(in the rows, 128 means zero)
Known rows, with every step that occurs:
B A F Z Y: [113 165 123 143 150 148 145 139  95 150 125 128 131 131 249 158 135 139
 147 135 176  77  86  96 110 102 140 149  93 128 101 156  97 135 155 109
 124]
W G: [130 145 100 118 146 153 112 105 137 134 161 189 131 160 174 166 142 135
 159 123 159  78 100 130 108  95 145 138 138 131 153 118  75  90 141 113
 124]
A F Z Q: [102 180 137 129 143 124 141 134 118 175 137 161 144 139 228 170 146 130
 152 135 217  79  58 100 114 106 143 146 114 132 123 137  89 148 141 118
 102]
J U Q B A: [125 141 130 121 151 134 109 139 133  98 147 115 138 166 190 153 144 131
 130 143  81  62 121 129  93  82 136 138 130 123  91 161  97  98 131 115
 188]
Q U: [135 166 120 123 146 118 136 114 118 136 162 166 144 160 174 135 143 126
 162 132 142  72 105 118 115 111 150 139 103 136 137 151  83 103 118 118
 132]
W G Y: [135 137  97 123 148 156 117 113 150 139 159 181 127 152 156 151 132 127
 153 112 148  83 134 136 109 103 149 139 109 143 173 142  76  55 142 104
 115]
Z Q B: [115 151 170 115 139 137 143 118 130 144 154 152 135 172 169 164 144 122
 119 151 145  74  58 123 105 106 148 137 129 131 102 134  70 127 117 123
 116]
F A B: [132 181 124 127 149 149 130 103 146 132 152 179 134 136 171 169 134 146
 167 148 173  79 158 115 117  83 132 141 127 131 127 128 101  94 137 114
 128]
C Y Z F: [ 64 137  96 147 134 105 115 110 130 135 146 174 155 146 148 181 145 138
 152 137 207  72  89 140 106  97 125 137 125 122 148  99  66 162 157 130
 141]
U Q: [134 166 117 117 162 153 126 129 131 108 165 173 151 142 185 152 150 128
 156 127 178  71 117 123 107  84 134 135 104 128 117 123  88  85 131 126
 126]
Q B: [122 147 149 113 142 125 131 101 119 118 155 174 126 166 159 166 133 130
 143 153 120  70 112 127 103  96 139 136 125 131 108 130  75 131 120 121
 139]
C Y: [ 98 141 143 139 162 128 117 114 117 132 146 168 135 147 187 164 143 138
 146 138 162  67  76 120 119  89 124 142 132 128 125 130  86 113 140 120
 129]
Z F A: [103 146  90 142 127 145 151 103 135 141 141 136 146 159 146 168 136 136
 176 156 191  88 142 129 103  92 133 136 117 125 141 112  91 128 141 115
 140]
Y C: [128 166 142 128 164 142 121 111 136 124 154 160 138 174 167 169 132 132
 153 148 178  92 101 123  98 105 139 138 136 138 132 115  86 139 130 127
 134]
F Z Q U J: [146 163 151 144 117 117 162 134 118 214 148 136 150 138 187 139 149 120
 150 127 192  79  71 111 125 132 158 147 122 142 117 154  88 149 136 142
  81]
B A F Z Q U J: [125 155 128 148 119 128 145 146 104 181 133 132 142 145 240 146 151 125
 135 127 148  77  63  92 116 124 159 154 124 136 115 172  97 137 144 125
  76]
Z F X: [100 143  65 132 134 134 149 106 123 159 145 154 156 159 168 164 129 120
 161 139 184  93 115 142 107 100 139 137 119 122 139 120  77 164 156 125
 139]
C Y Z F A B: [ 78 151  94 151 130 123 123 102 151 130 135 167 151 127 149 189 143 151
 163 146 209  76 140 131 111  80 126 138 128 123 152 101  78 133 166 128
 137]
Y Z Q B A: [103 138 147 130 135 147 142 129 131 122 161 148 154 158 173 160 148 119
 110 139 130  78  49 113  95 110 151 136 133 130 114 138  77 130 135 124
 125]
G Y Z Q U J: [125 154 127 141 114 122 158 137 145 184 170 183 168 149 133 126 139 118
 110 116 172  76  74 124 113 146 155 139 104 149 140 159  78 110 130 139
  84]
X F Z Y G W: [155 183 173 134 138 146 156 124 126 128 126 134 133 122 174 135 146 122
 168 112 197  85 188 117 139 105 136 145  62 131  80 153  93 144 157 147
 112]
G Y Z Q: [105 159 134 136 142 135 150 137 153 161 169 188 162 141 147 143 137 116
 125 121 203  83  72 123 107 125 144 135 100 144 156 139  79 100 135 120
 109]
G Y: [123 157 125 130 157 136 135 119 134 142 159 191 132 148 152 142 127 123
 154 129 168  81 132 130 111 109 135 139  95 145 143 145  90  84 128 107
 126]
B A: [123 146 110 137 163 155 120 122 117 118 158 170 132 157 193 149 141 130
 159 140 145  78  94 113 108  96 138 144 129 131 124 140  99  93 138 106
 133]
X F Z Y: [143 191 155 141 151 110 159 124 112 175 127 147 137 123 186 142 140 126
 162 142 190  86 103 105 126 105 139 149  88 127  82 147  91 158 158 141
 138]
B A F X: [ 96 139  69 132 156 153 133 117 101 121 138 164 148 151 238 157 129 125
 138 132 119  86 105 106 107  92 137 144 126 121 122 157 100 127 153 105
 132]
Q Z F: [ 99 146  73 128 129 105 123 122 138 123 164 141 146 158 137 175 141 126
 186 146 204  68  95 129  92 104 135 132 109 122 138  98  73 147 141 122
 138]
W G Y Z Q: [113 143 105 126 131 157 137 127 171 159 170 182 158 146 147 149 141 118
 121 104 183  87  77 132 105 121 158 135 118 143 180 130  68  78 148 116
 100]
X F Z Y G: [134 190 140 133 149 134 165 140 120 128 124 136 137 115 189 134 132 124
 157 121 186  96 148 108 128 102 135 142  73 131  96 155  91 146 160 139
 129]
U Q B A F: [120 142 112 110 152 152 117 132 113  65 144 147 133 161 227 164 145 130
 125 134  85  58 138 110  92  74 143 139 100 123  91 148  85  89 130 112
 126]
Y Z F: [ 92 158  74 134 127 116 121 111 135 139 163 195 157 159 135 174 143 134
 171 140 216  80 102 145  95 108 133 133 114 130 147  97  70 162 147 128
 144]
X F A: [121 172 133 141 151 135 148 103 133 125 138 174 149 145 155 144 142 128
 171 154 133  88 153 104 120  88 131 142 109 122 107 136 109 127 144 127
 152]
G Y C: [136 158 138 134 164 144 128 119 151 129 153 155 135 167 147 149 118 125
 149 138 162  93 138 130 100 113 141 139 108 149 152 140  90  98 129 118
 126]
C Y Z Q B: [ 75 133 179 130 137 115 143 118 134 140 148 153 161 148 158 174 149 125
 100 138 155  67  35 121 108 103 138 135 137 125 114 129  63 153 136 134
 128]

Rows:
[ 92 142  81 153 117 135 161 111 157 139 148 160 165 141 105 157 125 126
 168 137 194  92 180 140  98 107 132 131  91 137 174 120  85 121 149 113
 141]
G Y Z F A
[106 164  70 133 126 124 129 113 159 125 157 128 141 137 137 185 135 139
 190 155 201  75 147 122  99  87 135 135 115 118 143 100  85 123 151 119
 133]
Q Z F A B
[121 158 133 135 115 120 150 133 135 181 170 188 171 153 153 146 151 128
 122 123 185  71  43 119 111 138 153 139 133 138 121 138  77 147 129 148
  95]
Y Z Q U J
[101 153  96 129 159 147 106 123 108 101 147 179 126 162 225 162 142 141
 149 139 136  71  94 105 102  93 136 146 127 127 119 143  94 103 137 100
 132]
B A F
[113 149 126 130 141 122 127 118  96 113 129 138 119 148 225 168 133 130
 157 143 110  72 138 103 100  91 139 145 114 129 102 155  90 149 139 104
 131]
Q B A F Z
[104 173  72 137 120 130 130 102 160 141 154 181 152 138 135 188 138 149
 177 148 214  83 163 131 105  91 134 136 120 127 152  94  82 138 155 124
 136]
Y Z F A B
[128 173 146 123 133 162 149 129 111 119 128 143 130 131 219 160 137 139
 160 107 216  72 169 115 124 104 132 140  63 133  99 146  88 147 142 127
  91]
A F Z Y G W
[134 157 158 118 143 184 148 125 129 106 153 150 133 152 171 149 142 135
 138 112 198  76 144 133 124 109 134 136  77 134 103 137  84 101 129 130
  97]
Z Y G W
[115 160 119 123 140 113 111 146 116 108 125 112 133 149 235 164 141 133
 148 135 102  63 155 112  94  79 134 144 112 124  87 171 101 140 141 112
 181]
J U Q B A F Z
[133 153 140 117 146 175 125 111 132  83 163 176 135 155 160 154 148 132
 169 111 185  74 176 134 119 101 132 135  98 137 123 129  89 101 129 122
 107]
Y G W
[113 161 132 120 154 168 155 138 127 108 150 148 136 145 185 147 127 141
 129 124 185  86 104 123 114 104 133 132  93 134 114 143  81 105 133 123
 121]
Z Y G
[109 131 155 129 151 164 119 113 126  80 146 162 131 145 174 158 151 134
 153 107 172  68 159 131 129  89 122 139 110 132 125 132  86  95 139 126
 101]
C Y G W
[141 155 116 130 133 116 130 113 114 160 162 187 139 160 165 143 140 135
 151 133 139  69 104 120 115 122 148 143 123 139 116 146  87 126 123 134
 106]
Q U J
[123 166 123 141 135 125 148 146 106 157 132 112 145 144 252 137 153 117
 147 124 159  81  70  86 115 117 165 150 102 134 133 173  92 112 140 106
  97]
B A F Z Q U
[120 188 153 133 150 130 144 129 118 164 120 128 136 149 224 174 120 142
 146 145 213  89  96 104 105 108 139 143  98 136 108 133  87 179 146 132
 123]
A F Z Y C
[114 148  42 133 115 153 126 100 189 141 150 164 142 135 119 176 130 140
 165 120 188  90 200 146 102  95 149 135 103 136 200 111  70  76 168 110
 116]
W G Y Z F A B
[130 167 146 125 139 129 148 131 128 155 161 147 152 162 188 134 154 118
 134 132 167  80  42 112 118 122 163 141 113 135 140 153  78 100 120 123
 107]
Z Q U
[122 176 119 119 156 128 109 138 142 127 157 162 153 156 177 154 148 138
 152 131 168  68 114 132 104  86 129 137 123 126 108 142  99 105 131 123
 186]
J U Q
[ 78 116 164 143 140 139 137 130 126 118 143 130 154 146 182 163 150 122
  95 134 120  71  33 111 105  99 142 139 143 124 113 143  75 128 145 123
 130]
C Y Z Q B A
[108 147 132 123 136 157 161 144  99  87 116  98 120 134 235 159 120 134
 125 125 119  82 144 103 103  94 138 138  81 129  94 173  82 140 145 112
 117]
Q B A F Z Y G
[107 154 114 117 146 152 159 149 134  87 162 129 147 128 170 150 125 133
 138 118 190  76 103 111 104 109 130 125  88 125 112 135  78 112 133 126
 123]
Q Z Y G
[123 161 145 108 145 116 114 128 139 111 153 143 143 165 166 163 141 134
 135 142 112  62 131 137  96  84 132 134 117 125  86 148  86 121 121 125
 188]
J U Q B
[142 152 137 107 141 185 154 154 145  59 167 107 163 125 171 143 150 122
 141  92 203  58 161 122 110  98 134 126  57 122  90 129  82  76 134 141
  97]
U Q Z Y G W
[ 85 144  55 137 125 123 146 105 129 151 154 176 176 146 149 166 129 122
 159 130 197  92 115 145 100 107 137 132 121 124 149 112  74 192 163 135
 153]
Y Z F X
[ 98 168 138 129 142 134 140 128 143 155 170 196 168 148 164 160 150 126
 134 132 214  78  37 118 104 115 142 134 131 133 135 120  78 136 135 131
 121]
Y Z Q
[ 91 156  88 121 152 132 140 107 105 136 141 198 152 152 216 166 126 131
 142 133 155  82 107 115 110  95 132 139 118 122 118 142  90 150 145 117
 135]
A F X
[ 92 136  50 142 126 127 157 112 140 158 154 172 171 137 133 150 116 112
 151 120 191  98 151 151 103 115 138 132  90 135 167 132  77 149 163 124
 141]
G Y Z F X
[103 135  43 125 135 136 156 135 140 117 158 108 183 130 164 160 136 105
 164 122 191  80 128 135  96  90 139 127  91 111 127 112  78 132 159 135
 138]
U Q Z F X
[ 60 123  72 149 133 114 143 107 122 155 137 158 175 133 161 171 133 123
 141 127 196  86  97 143 109  97 126 135 128 118 146 115  71 184 173 135
 150]
C Y Z F X
[110 161 106 132 147 128 133 118 142 134 169 211 152 136 134 146 129 125
 155 121 177  78 130 129 104 115 132 133  94 145 151 134  85 105 134 117
 137]
G Y Z
[ 93 134  77 141 120 127 155 118 142 117 152 111 158 147 128 171 135 127
 191 153 190  77 142 119  90  94 130 128 114 118 142 103  87 134 142 117
 146]
Q Z F A
[128 160 139 110 137 160 136 165 156  77 159  98 162 136 168 145 146 131
 140 100 196  55 150 131 107 100 126 127  71 120  80 147  92  99 136 138
 154]
J U Q Z Y G W
[ 88 134  52 130 127 115 151 117 131 138 154 122 166 145 155 168 126 112
 171 136 184  84 103 131  96 103 137 131 114 114 135 112  77 167 157 127
 141]
Q Z F X
[125 149 141 113 134 167 150 137 138  86 163 125 146 135 155 151 140 127
 151 108 199  65 134 121 112 112 133 129  77 126  97 132  82 110 135 132
 103]
Q Z Y G W
[137 180 147 139 146 135 163 127 108 184 139 134 136 123 195 153 134 133
 159 137 222  83  82 114 118 108 137 141  97 135 105 138  89 146 147 127
 127]
F Z Y
